Known rows, with every way that one mark hangs from another
tiri{muki}: [ -7.4  18.4   1.5 -11.1  15.9  33.9   6.3 -15.5   0.7   6.2 -13.2 -31.0
  22.4  12.9 -15.7 -25.5 -21.2 -20.9 -21.1   0.5  -3.5  17.7]
fara{bomul}: [ -2.4  28.3   6.8  -9.0  39.5  35.5   5.1 -16.3 -33.5   1.4 -19.1 -25.6
  30.0  11.2  -4.3 -38.0 -28.0 -26.8 -36.0   2.1  -1.9 -10.0]
vuzog{fara{bomul vesis} funimo{pibef} sugos}: [-32.8  84.7  43.5  -4.4  80.1  30.3  10.2   1.6 -17.5  49.0  -7.5   4.3
  32.4 -26.9 -23.3 -35.0 -46.8 -16.6 -32.0  15.4  -4.2 -57.9]
fara{bomul vesis{funimo{pibef} muki sugos}}: [-28.5  -9.0  42.6  -8.8  34.0  23.6  -6.6 -37.0   2.3  55.6 -19.6 -23.4
  59.3  -8.2   0.0 -55.3 -15.2 -12.9 -15.9 -12.6   0.8 -19.7]
pibef{funimo{vuzog{fara sugos}}}: [ 20.8  34.9  33.3 -37.8  58.2  31.9  10.0   6.5 -13.1  27.3 -21.0 -32.5
  31.9 -18.9 -10.4  -7.1 -27.6   9.1  -5.8   6.2  -7.4 -37.2]
vesis{muki{tiri}}: [  6.5 -31.9   5.4 -10.5   5.8  22.7  14.4 -35.1   7.6  -3.1 -29.1 -12.2
  34.2  22.8  -5.3 -43.5  -6.1 -22.2 -15.1  -4.3   7.3  27.0]
pibef{funimo{vuzog{fara{bomul vesis} sugos}}}: [  5.3  66.1  40.1 -42.1  64.1  35.8  11.4  -2.2 -20.4  38.6 -16.6 -31.7
  37.2 -15.6  -8.3 -22.1 -38.0  -1.3 -20.1  13.8  -0.4 -55.8]
fara{bomul vesis{funimo{pibef} muki{tiri} sugos{vuzog}}}: [ -6.8 -31.2  51.7 -11.3  36.6  28.3  -4.9 -49.6  19.3  41.7 -28.5 -21.0
  60.1  -7.2   7.8 -58.4  -7.7 -16.0 -18.4 -12.9  -2.1 -11.2]
vuzog{funimo sugos}: [-10.9  34.1  20.9  -6.7  56.6  32.3   5.9   0.2 -14.3  15.2 -22.5  -5.3
  30.3 -16.3 -21.2 -33.2 -22.8  -7.2 -12.9  -0.4 -18.7 -21.6]
muki{tiri}: [ 15.4  -7.0   6.8 -12.6  10.9  35.0  18.4 -25.0  -1.6  -0.5 -34.9 -20.7
  27.1  22.2  -6.7 -29.6 -17.7 -17.1 -19.9  -2.3   3.2  21.8]
fara{bomul vesis{funimo}}: [-10.9  37.9  30.7  -8.6  31.3  42.1  -1.3 -23.1 -19.9  42.5 -22.1 -23.9
  41.4  10.2  -9.4 -54.7 -26.7 -15.1 -31.5  -3.2  11.6 -31.9]
vesis{fara{bomul} muki sugos}: [ -5.0 -42.1  25.6 -19.4  42.3  17.4   1.9 -31.5  -1.9  16.8 -13.8 -27.2
  59.1  -2.5   5.0 -31.5 -12.7 -40.3 -34.0 -14.3 -19.5 -11.4]
funimo{pibef vuzog{fara}}: [ 11.8  26.9  32.0 -13.2  46.1  28.7  12.3   3.3  -4.6  29.7 -18.6 -31.4
  27.0 -13.3  -9.1  -7.2 -26.7   1.5 -12.3   6.6   7.8 -31.0]
vesis{funimo{vuzog{fara}} sugos}: [ 23.2 -13.0  41.9 -24.7  47.1  28.1  -5.8  -7.7   3.3  35.7 -25.1 -39.6
  47.3 -13.4  -5.4 -10.3 -13.7  -3.3  -7.9  -9.4 -12.3 -29.0]
sugos{vuzog{fara{bomul vesis{muki}} funimo{pibef}}}: [-18.1  39.5  50.5   5.5  75.5  31.2  -3.8 -11.4 -10.0  33.4  -6.1   2.6
  39.1 -26.5 -15.8 -53.7 -23.4 -14.3 -28.1  -4.0   6.1 -46.7]
fara{vesis}: [ -9.8  40.3  25.5 -15.1  24.1  34.1  12.4 -18.8 -16.0  29.0 -25.2 -19.8
  36.1  10.3 -16.5 -38.4 -21.0  -9.0 -18.0  -3.5  -0.9 -12.0]
vuzog{fara{bomul vesis{muki}} funimo{pibef} sugos}: [-39.3  64.0  41.1  -2.6  75.1  21.3   8.5  -7.7 -10.3  45.5  -3.3  10.6
  38.4 -25.5 -22.7 -46.6 -38.0 -21.8 -27.9  14.5  -0.1 -51.5]
fara{bomul vesis{muki{tiri}}}: [-14.7  15.3  15.4 -17.0  16.8  29.8  15.6 -44.1  -4.3  14.4 -22.7 -12.1
  42.0  25.2  -4.1 -61.1 -21.7 -36.9 -34.9   5.0  16.6  -1.3]
pibef{funimo{vuzog{fara{bomul vesis{muki{tiri}}} sugos}}}: [  7.9  31.8  35.8 -43.9  47.2  29.9  17.1 -19.9   0.6  31.7 -19.7 -23.0
  41.3  -4.3  -4.2 -32.5 -30.1 -12.3 -19.2  15.1  10.6 -35.7]

Rows
[-10.7   8.3  48.3 -16.3  28.5  24.6   4.1 -21.2  18.1  57.8 -24.0 -22.4
  50.6 -11.7 -10.5 -44.2  -9.0   8.8   3.8   1.7   5.9 -38.3]
fara{vesis{funimo{pibef vuzog{sugos}} muki}}
[  2.9   1.2  37.3 -11.7  54.1  21.1  -2.2 -11.5   6.4  38.7 -12.8 -20.2
  42.3 -18.1  -5.3 -33.4 -18.3  -9.9 -13.7  12.4   4.6 -46.8]
vesis{funimo{pibef vuzog{fara{bomul} sugos}} muki}
[-18.7  34.5  28.7 -25.1  44.7  30.5   6.5 -28.6 -23.9  26.2 -20.9 -29.4
  49.0   2.9  -2.1 -38.2 -28.8 -28.1 -32.1  -3.0 -15.2 -17.6]
fara{bomul vesis{sugos}}
[-10.8  25.3  39.2 -13.1  45.4  21.5  11.1 -27.8   6.8  45.1 -14.9  -0.8
  42.5   0.4 -12.5 -44.0 -29.9 -25.9 -30.0  19.1   3.1 -31.9]
vuzog{fara{bomul vesis{funimo{pibef} muki{tiri}}} sugos}
[ -7.2  73.4  43.0 -27.0  67.1  28.4  17.6  -4.6 -11.6  39.8 -13.5 -25.6
  35.7 -18.4  -8.9 -16.8 -41.4 -14.9 -27.3  27.8  -4.1 -60.5]
funimo{pibef vuzog{fara{bomul vesis} sugos}}
[  5.2 -60.9  22.1 -22.9  27.5  20.8  11.5 -43.6  15.2  11.0 -23.0 -24.5
  57.3   9.1   9.8 -31.9 -13.3 -45.9 -37.3 -11.8 -11.4   5.8]
vesis{fara{bomul} muki{tiri} sugos}
[ 12.1  27.7  37.6   2.0  73.4  35.4  -4.0   3.9 -16.0   8.9 -14.6  -4.2
  28.2 -20.5 -21.4 -31.2 -18.0  -7.6 -22.5  -9.8 -10.6 -30.6]
sugos{vuzog{fara funimo}}
[  5.0  23.8  44.3  10.2  73.6  33.6  -3.2   6.3  -9.9  22.9 -14.3  -4.6
  26.8 -30.6 -18.6 -28.0 -19.9   3.4 -15.5 -10.3  -6.0 -31.8]
sugos{vuzog{fara funimo{pibef}}}
[  7.2   5.6  38.6 -43.6  41.8  30.1  11.6 -26.6   5.3  36.6 -22.7 -33.0
  48.9  -5.3   2.8 -30.5 -26.2 -10.3 -16.4  -3.3  12.4 -23.0]
pibef{funimo{vuzog{fara{bomul vesis{muki{tiri} sugos}}}}}
[  9.9  37.7  34.7 -21.3  59.7  23.4  15.6   5.0  -3.7  27.1 -17.9 -26.4
  29.5 -21.3 -11.1  -1.0 -28.4  -2.3 -10.3  20.2 -12.8 -41.0]
funimo{pibef vuzog{fara sugos}}
[  6.1 -18.2  32.2 -16.2  70.0  14.0  -7.0 -27.2 -13.7  -3.6  -9.0 -17.7
  50.9 -12.2  -0.6 -32.9  -7.9 -36.7 -28.0  -6.2 -31.1 -11.6]
vesis{muki sugos{vuzog{fara{bomul}}}}
[  1.7 -40.0  46.1  -5.2  44.2  31.9  -7.5 -17.6   6.1  56.5 -22.5 -38.3
  55.6 -18.7   6.2 -21.4 -20.5  -9.4 -25.9 -23.1 -11.2 -29.0]
vesis{fara{bomul} funimo{pibef} sugos}
[-13.2  54.6  41.5 -25.7  62.1  19.8  14.8 -13.0  -4.2  36.9  -8.8 -19.3
  40.6 -16.4  -8.1 -27.0 -32.6 -20.0 -22.4  25.8  -0.5 -55.6]
funimo{pibef vuzog{fara{bomul vesis{muki}} sugos}}
[-13.6 -21.2  40.9 -16.0  21.1  21.5  -4.8 -33.9  10.0  48.7 -24.9 -21.4
  59.6   0.6 -10.1 -49.4  -3.3  -7.0  -2.9 -18.9  -8.1  -7.8]
fara{vesis{funimo muki sugos}}
[ 14.9 -16.9  50.0 -16.5  47.4  26.2  -4.1  -4.6  10.8  51.2 -25.9 -40.0
  45.7 -24.6  -3.0  -6.0 -16.7   8.8  -1.0 -10.7  -7.1 -30.3]
vesis{funimo{pibef vuzog{fara}} sugos}
[  5.2  39.3  43.5 -42.6  58.4  35.9   5.5  -9.1 -17.4  42.6 -18.7 -41.1
  45.5 -16.5  -1.0 -19.3 -34.3  -0.3 -17.8  -4.7   1.5 -42.5]
pibef{funimo{vuzog{fara{bomul vesis{sugos}}}}}
[  4.4 -43.5  42.9  -5.4  56.9  17.6   0.6 -25.8  22.8  14.9 -21.3  -2.4
  46.4 -23.8  -5.0 -32.3  -5.2 -14.9  -9.0 -17.6 -14.2   3.5]
vesis{muki{tiri} sugos{vuzog{fara funimo{pibef}}}}
[-12.5  26.7  54.7   5.9  66.2  27.2  -1.5  -8.1   0.8  37.8 -10.9   5.0
  38.1 -28.4 -21.7 -46.6 -15.2   0.2 -13.0 -10.4   2.0 -36.8]
sugos{vuzog{fara{vesis{muki}} funimo{pibef}}}
[ -2.4  10.8  45.4  -3.1  87.6  29.6  -7.9  -5.9 -14.3  20.6 -13.4 -15.4
  41.2 -35.9  -5.2 -24.3 -23.2 -13.4 -24.5 -12.7 -24.4 -30.0]
vesis{sugos{vuzog{fara{bomul} funimo{pibef}}}}
